What can hang from each mark:
medev: bevil muri rize zitem
gegu: bevil
bevil: gegu medev
boliki: muri
giki: kerave
rosimu: bevil rize
zitem: medev
rize: rosimu
kerave: bevil giki rize
muri: boliki

Known rows, with every way that one mark hangs from another:
zitem[medev[bevil muri[boliki] rize]]: [ 0.02  0.19  0.13 -0.07  0.02  0.24 -0.21  0.19 -0.06  0.28  0.14 -0.02
  0.02  0.04 -0.03  0.02 -0.12 -0.15 -0.13  0.01 -0.09  0.16  0.16  0.17
 -0.37]
giki[kerave[bevil]]: [ 0.09 -0.36  0.12  0.16 -0.01  0.18  0.39 -0.13 -0.02 -0.18 -0.02 -0.05
  0.01 -0.22  0.19  0.20  0.10  0.18 -0.16  0.10  0.00  0.02 -0.02 -0.04
  0.01]
zitem[medev[muri[boliki] rize[rosimu[bevil]]]]: [ 0.05  0.03  0.01 -0.15  0.13  0.21 -0.44  0.10 -0.01  0.13  0.07 -0.02
  0.04 -0.02 -0.14  0.06  0.08 -0.12 -0.23  0.08  0.03  0.02  0.25  0.06
 -0.20]
rize[rosimu[bevil[medev]]]: [ 0.15 -0.17 -0.21  0.04  0.16  0.19 -0.05 -0.19  0.07 -0.15 -0.13 -0.03
 -0.04  0.03 -0.15 -0.02  0.12  0.06 -0.05  0.00  0.00 -0.18  0.11 -0.21
  0.20]
gegu[bevil[medev[muri zitem]]]: [-0.29  0.00  0.11  0.01 -0.08 -0.23 -0.13 -0.09  0.04  0.13 -0.06 -0.01
 -0.20  0.16 -0.03 -0.26 -0.08  0.22  0.02 -0.03  0.03 -0.02  0.07  0.07
 -0.06]
muri[boliki]: [ 0.03 -0.30  0.02  0.13  0.02  0.37  0.25 -0.06 -0.03 -0.13  0.12 -0.13
  0.01 -0.10  0.06 -0.02  0.03 -0.12 -0.10  0.07 -0.14 -0.16  0.15 -0.13
  0.14]
rosimu[bevil rize]: [-0.17 -0.16 -0.13  0.07  0.25  0.08  0.21  0.08 -0.09 -0.22  0.06 -0.06
 -0.02 -0.11 -0.09  0.00  0.18  0.10 -0.08 -0.01  0.01  0.00 -0.06 -0.25
  0.06]
zitem[medev[bevil]]: [ 0.08 -0.05 -0.06  0.06  0.13  0.24  0.13 -0.03 -0.02 -0.12  0.10 -0.05
  0.06  0.02  0.01  0.10 -0.02  0.08 -0.06 -0.03 -0.03  0.03  0.06 -0.04
 -0.14]
bevil[gegu medev]: [ 0.02 -0.14 -0.09  0.10 -0.01 -0.01  0.18 -0.09  0.09 -0.23 -0.02  0.05
  0.00  0.06  0.06 -0.12 -0.05  0.00  0.05 -0.02 -0.04 -0.16 -0.10 -0.08
  0.24]
rize[rosimu[bevil[gegu medev[muri]]]]: [ 0.00 -0.07 -0.06 -0.10  0.06 -0.10 -0.21 -0.02  0.09  0.03 -0.16  0.07
 -0.01  0.10 -0.14 -0.11 -0.04 -0.02 -0.04 -0.03 -0.01 -0.16  0.02 -0.14
  0.10]
rize[rosimu[bevil[gegu medev]]]: [ 0.13 -0.08 -0.13 -0.01  0.09  0.00 -0.04 -0.12  0.12 -0.23 -0.11  0.06
  0.03  0.08 -0.12 -0.06  0.03 -0.07 -0.02 -0.04  0.01 -0.22 -0.02 -0.20
  0.25]
medev[muri[boliki] rize]: [-0.06 -0.08  0.05  0.03 -0.05  0.31 -0.05  0.08 -0.10  0.22  0.08 -0.08
 -0.02 -0.08  0.04 -0.05 -0.03 -0.12 -0.02  0.07 -0.11  0.11  0.13  0.07
 -0.08]
boliki[muri]: [-0.08 -0.46 -0.09  0.13  0.02  0.20  0.14 -0.11 -0.05 -0.15  0.00 -0.08
 -0.06 -0.02  0.09  0.03  0.14  0.15  0.02  0.02 -0.10 -0.01 -0.02 -0.08
  0.13]
gegu[bevil[medev[muri]]]: [-0.19 -0.21  0.01  0.04 -0.09 -0.03 -0.03 -0.13  0.06  0.14 -0.08  0.05
 -0.19  0.11  0.05 -0.23 -0.16  0.24 -0.04 -0.04 -0.04 -0.05  0.12 -0.06
  0.07]
bevil[gegu medev[rize zitem]]: [-0.04  0.26 -0.05  0.04 -0.04 -0.21 -0.06  0.00  0.06 -0.13  0.00  0.02
 -0.01  0.10 -0.01 -0.12  0.02 -0.06  0.20 -0.01  0.07  0.06 -0.20  0.20
  0.07]
medev[bevil[gegu] muri[boliki] zitem]: [-0.14  0.24  0.34 -0.10 -0.07 -0.07  0.03  0.21 -0.04  0.21  0.10 -0.07
  0.02  0.10 -0.06 -0.08 -0.16 -0.31  0.00 -0.04 -0.13 -0.03 -0.02  0.07
 -0.25]
giki[kerave[bevil[medev[zitem]]]]: [ 0.03 -0.08  0.19  0.12  0.05 -0.16  0.14 -0.12  0.08 -0.17 -0.08 -0.02
 -0.09 -0.03  0.04  0.06  0.14  0.19 -0.10  0.09  0.05 -0.04 -0.09  0.15
 -0.06]
medev[muri]: [-0.12 -0.31 -0.04  0.09  0.04  0.21  0.12 -0.04 -0.11  0.09  0.01 -0.09
  0.00 -0.08  0.06 -0.04 -0.01  0.17  0.03  0.05 -0.08  0.05  0.07 -0.08
 -0.01]
kerave[bevil[gegu] giki rize[rosimu]]: [ 0.23 -0.12 -0.04 -0.07 -0.16 -0.01  0.40  0.04 -0.10 -0.08  0.13 -0.01
  0.25 -0.31  0.19  0.35  0.00 -0.07  0.13 -0.04  0.03 -0.09 -0.08 -0.18
  0.17]
medev[bevil[gegu] muri[boliki] rize zitem]: [-0.08  0.45  0.29 -0.11 -0.13 -0.05 -0.11  0.25 -0.07  0.31  0.10 -0.04
  0.01  0.08 -0.05 -0.06 -0.15 -0.35  0.09 -0.05 -0.07  0.16 -0.05  0.20
 -0.32]
zitem[medev[rize]]: [ 0.04 -0.06 -0.17  0.09  0.10  0.21 -0.02 -0.06 -0.04 -0.17  0.13 -0.04
  0.08 -0.08  0.07  0.07  0.10  0.12 -0.01  0.06  0.07  0.14  0.03  0.11
 -0.04]
giki[kerave]: [ 0.04 -0.37 -0.07  0.22  0.09  0.20  0.31 -0.10 -0.11 -0.23 -0.06 -0.10
  0.01 -0.12  0.13  0.13  0.09  0.16 -0.17  0.12 -0.06  0.04  0.06 -0.13
  0.08]
giki[kerave[rize[rosimu[bevil[medev[zitem]]]]]]: [ 0.10  0.08 -0.12  0.05  0.23 -0.29 -0.14 -0.02 -0.04 -0.10 -0.11  0.02
 -0.05  0.14 -0.11  0.22  0.22  0.11 -0.12  0.08  0.07  0.01  0.06 -0.09
 -0.02]
gegu[bevil[medev[muri rize[rosimu]]]]: [-0.02 -0.03 -0.14 -0.02 -0.19  0.01 -0.33 -0.16 -0.02  0.20 -0.22  0.03
 -0.14  0.06  0.00 -0.14 -0.11  0.10  0.05 -0.02  0.03  0.09  0.19 -0.01
  0.06]

Rows:
[-0.01  0.10 -0.06 -0.17  0.08 -0.05 -0.37  0.09  0.01 -0.01  0.01  0.10
  0.14  0.00 -0.08  0.06  0.03 -0.02 -0.07  0.02  0.13  0.10  0.02  0.07
 -0.13]	zitem[medev[muri rize[rosimu[bevil[gegu]]]]]
[ 0.25 -0.19  0.05  0.03 -0.11 -0.15  0.27 -0.03 -0.07 -0.17 -0.02  0.07
  0.14 -0.15  0.25  0.39  0.06 -0.05 -0.09  0.06  0.06  0.00 -0.05 -0.15
  0.09]	giki[kerave[bevil[gegu] rize[rosimu]]]
[ 0.04  0.16 -0.12  0.00  0.06  0.00  0.00 -0.01  0.15 -0.08  0.00  0.14
 -0.03  0.07 -0.05 -0.11  0.01 -0.03  0.05 -0.06  0.03  0.01 -0.16  0.04
  0.13]	rosimu[bevil[gegu medev[rize]]]
[-0.26  0.01  0.25 -0.03 -0.10 -0.16 -0.17 -0.01  0.08  0.18  0.02 -0.02
 -0.22  0.19 -0.06 -0.29 -0.12 -0.01 -0.12  0.00 -0.06 -0.15  0.16  0.08
 -0.08]	gegu[bevil[medev[muri[boliki] zitem]]]
[ 0.09 -0.10  0.04 -0.04 -0.13 -0.03  0.56  0.11 -0.05 -0.06  0.26  0.04
  0.19 -0.28  0.25  0.29 -0.04  0.01  0.13 -0.05  0.00 -0.03 -0.19 -0.07
  0.12]	kerave[bevil[gegu] giki rize]
[-0.16 -0.02  0.01  0.09 -0.05 -0.15  0.04 -0.19  0.09 -0.11 -0.02 -0.03
 -0.17  0.13  0.00 -0.20 -0.02  0.15  0.03 -0.04  0.05 -0.11  0.03  0.01
  0.10]	gegu[bevil[medev[zitem]]]
[ 0.11 -0.18 -0.04  0.03 -0.04  0.16  0.54  0.04 -0.10  0.04  0.24 -0.06
  0.13 -0.32  0.21  0.32  0.05  0.15  0.11 -0.02 -0.02  0.01 -0.06 -0.07
  0.07]	kerave[bevil giki rize]
[ 0.10 -0.21 -0.01  0.04 -0.04  0.20  0.38 -0.08  0.05 -0.07  0.05 -0.06
  0.04 -0.24  0.07  0.05  0.00  0.17  0.05 -0.02 -0.04 -0.17 -0.06  0.00
  0.14]	kerave[bevil[medev] giki]
[ 0.12 -0.05 -0.20 -0.10  0.04  0.01  0.27  0.11 -0.12 -0.09  0.12  0.01
  0.22 -0.19  0.02  0.29  0.03 -0.07  0.05 -0.05  0.02 -0.08 -0.01 -0.28
  0.19]	kerave[giki rize[rosimu[bevil[gegu]]]]
[-0.09  0.06  0.02  0.07  0.03 -0.23  0.07 -0.04  0.08 -0.23  0.00  0.00
 -0.01  0.12 -0.02 -0.15  0.02 -0.01  0.11 -0.01  0.02 -0.13 -0.16  0.04
  0.12]	bevil[gegu medev[zitem]]
[ 0.15  0.01  0.10  0.07 -0.11 -0.12  0.15 -0.05  0.11 -0.14 -0.09  0.14
 -0.01 -0.07  0.17  0.07  0.00  0.01 -0.06  0.04  0.05  0.08 -0.21  0.16
  0.05]	giki[kerave[bevil[gegu medev[rize]]]]
[ 0.09  0.25 -0.02 -0.03  0.00  0.07  0.03  0.08  0.00 -0.09  0.11  0.06
  0.13  0.03  0.05  0.08 -0.09 -0.11  0.04 -0.07  0.04  0.16 -0.11  0.11
 -0.15]	zitem[medev[bevil[gegu] rize]]
[ 0.11 -0.02  0.01 -0.04 -0.11 -0.15  0.42  0.09  0.05 -0.03  0.16  0.11
  0.12 -0.14  0.17  0.18 -0.07  0.03  0.12 -0.07 -0.01 -0.12 -0.21 -0.02
  0.16]	kerave[bevil[gegu medev] giki rize]
[-0.05 -0.03  0.04 -0.02  0.11  0.15 -0.03  0.06 -0.06  0.14  0.06 -0.04
  0.04  0.05 -0.01  0.04 -0.09  0.13 -0.06 -0.01 -0.05  0.11  0.10  0.02
 -0.29]	zitem[medev[bevil muri]]
[-0.20  0.38  0.06 -0.11  0.06 -0.29 -0.28  0.13  0.10  0.16 -0.01  0.10
 -0.07  0.16 -0.15 -0.19  0.00  0.02  0.11 -0.04  0.07  0.12 -0.18  0.25
 -0.14]	rosimu[bevil[gegu medev[muri rize zitem]]]
[ 0.01  0.17 -0.12  0.02 -0.14 -0.11 -0.24 -0.21  0.02 -0.04 -0.14 -0.04
 -0.11  0.08 -0.05 -0.12  0.03  0.03  0.12 -0.02  0.14  0.03  0.09  0.06
  0.09]	gegu[bevil[medev[rize[rosimu] zitem]]]
[ 0.03  0.34 -0.03  0.07  0.01  0.16  0.07  0.00 -0.11  0.10  0.04 -0.15
  0.00 -0.02 -0.03  0.05  0.03 -0.05  0.21 -0.05  0.02  0.26 -0.06  0.12
 -0.20]	medev[bevil rize zitem]
[-0.22  0.07  0.10 -0.01  0.01 -0.30 -0.11  0.06  0.04  0.01 -0.04  0.02
 -0.04  0.16 -0.05 -0.20 -0.06  0.05  0.11  0.00 -0.01 -0.06 -0.13  0.10
 -0.03]	bevil[gegu medev[muri zitem]]
[ 0.13 -0.28  0.09  0.15  0.02  0.04  0.24 -0.16  0.10 -0.17 -0.10  0.03
 -0.08 -0.08  0.12  0.08  0.07  0.20 -0.17  0.08 -0.02 -0.06 -0.04  0.02
  0.05]	giki[kerave[bevil[medev]]]
[ 0.16  0.03 -0.23 -0.10  0.06 -0.12  0.13  0.08 -0.01 -0.07  0.03  0.08
  0.14 -0.04 -0.05  0.18  0.01 -0.05  0.05 -0.07  0.00 -0.16 -0.03 -0.22
  0.23]	kerave[giki rize[rosimu[bevil[gegu medev]]]]
[ 0.15  0.17  0.06 -0.12 -0.01  0.26 -0.36  0.12 -0.11  0.25  0.01 -0.08
  0.07  0.02 -0.08  0.09 -0.07 -0.23 -0.11  0.03 -0.06  0.10  0.27  0.08
 -0.31]	zitem[medev[bevil muri[boliki] rize[rosimu]]]
[-0.28  0.01  0.01 -0.08  0.16 -0.32 -0.08  0.23  0.03 -0.04 -0.05  0.12
 -0.07  0.11 -0.15 -0.20 -0.01  0.03 -0.07 -0.06 -0.02 -0.05 -0.18 -0.13
  0.00]	rosimu[bevil[gegu medev[muri]] rize]
[-0.12  0.01  0.09 -0.03 -0.19  0.07 -0.21 -0.02  0.06  0.28 -0.02  0.05
 -0.20  0.11  0.03 -0.25 -0.19 -0.05 -0.10 -0.01 -0.07  0.00  0.19  0.09
 -0.01]	gegu[bevil[medev[muri[boliki] rize]]]
[-0.09  0.27  0.02 -0.14  0.01 -0.15 -0.32  0.08 -0.05  0.12 -0.05 -0.01
  0.07  0.00 -0.14 -0.01  0.07 -0.10  0.13  0.00  0.12  0.15 -0.06  0.08
 -0.13]	medev[muri rize[rosimu[bevil[gegu]]] zitem]
[ 0.16 -0.03 -0.25  0.03  0.09  0.33 -0.05 -0.14 -0.06 -0.06 -0.05 -0.08
  0.05 -0.14 -0.07  0.09  0.16 -0.01  0.04  0.01  0.06  0.08  0.09 -0.12
  0.10]	medev[rize[rosimu[bevil]]]
[ 0.28 -0.12  0.02  0.02 -0.08 -0.28  0.13 -0.04  0.04 -0.16 -0.11  0.15
  0.05  0.00  0.18  0.29  0.03 -0.03 -0.10  0.05  0.04 -0.06 -0.07 -0.10
  0.14]	giki[kerave[bevil[gegu medev] rize[rosimu]]]
[-0.05  0.25 -0.04 -0.07 -0.09 -0.28 -0.39  0.03 -0.04  0.08 -0.16 -0.01
  0.02  0.10 -0.09 -0.11 -0.01 -0.09  0.20  0.02  0.08  0.07 -0.07  0.15
 -0.03]	bevil[gegu medev[muri rize[rosimu] zitem]]
[ 0.01  0.07 -0.08 -0.10 -0.01  0.06 -0.20  0.04 -0.05  0.11 -0.08  0.03
  0.08 -0.06 -0.06  0.03  0.00 -0.09  0.06 -0.01  0.06  0.12  0.00 -0.04
 -0.01]	medev[muri rize[rosimu[bevil[gegu]]]]
[-0.13  0.19 -0.05  0.06 -0.11 -0.14 -0.09 -0.15  0.06  0.00 -0.02 -0.01
 -0.16  0.10  0.01 -0.18  0.00  0.11  0.11 -0.04  0.11  0.09 -0.01  0.15
  0.04]	gegu[bevil[medev[rize zitem]]]
[-0.02  0.00  0.01  0.03 -0.03  0.19 -0.20  0.06  0.00  0.24  0.00 -0.01
 -0.11  0.06 -0.02 -0.16 -0.07 -0.09 -0.03  0.05 -0.13  0.02  0.11  0.14
 -0.04]	bevil[medev[muri[boliki] rize]]
[ 0.01  0.23  0.19 -0.08 -0.16  0.16 -0.01  0.21 -0.06  0.32  0.07  0.01
  0.02  0.02  0.03 -0.05 -0.22 -0.35  0.02 -0.06 -0.14  0.13  0.01  0.08
 -0.19]	medev[bevil[gegu] muri[boliki] rize]
[-0.12  0.14  0.04 -0.13  0.08 -0.31 -0.31  0.01  0.07  0.02 -0.12  0.03
 -0.02  0.16 -0.21 -0.14  0.04 -0.02  0.03 -0.02  0.06 -0.12 -0.04 -0.01
 -0.02]	rize[rosimu[bevil[gegu medev[muri zitem]]]]
[-0.07  0.07  0.12 -0.11  0.14 -0.03 -0.37  0.02  0.05  0.14 -0.07 -0.08
 -0.10  0.14 -0.27 -0.14  0.09 -0.11 -0.12  0.04 -0.04 -0.21  0.19 -0.01
 -0.09]	rize[rosimu[bevil[medev[muri[boliki] zitem]]]]
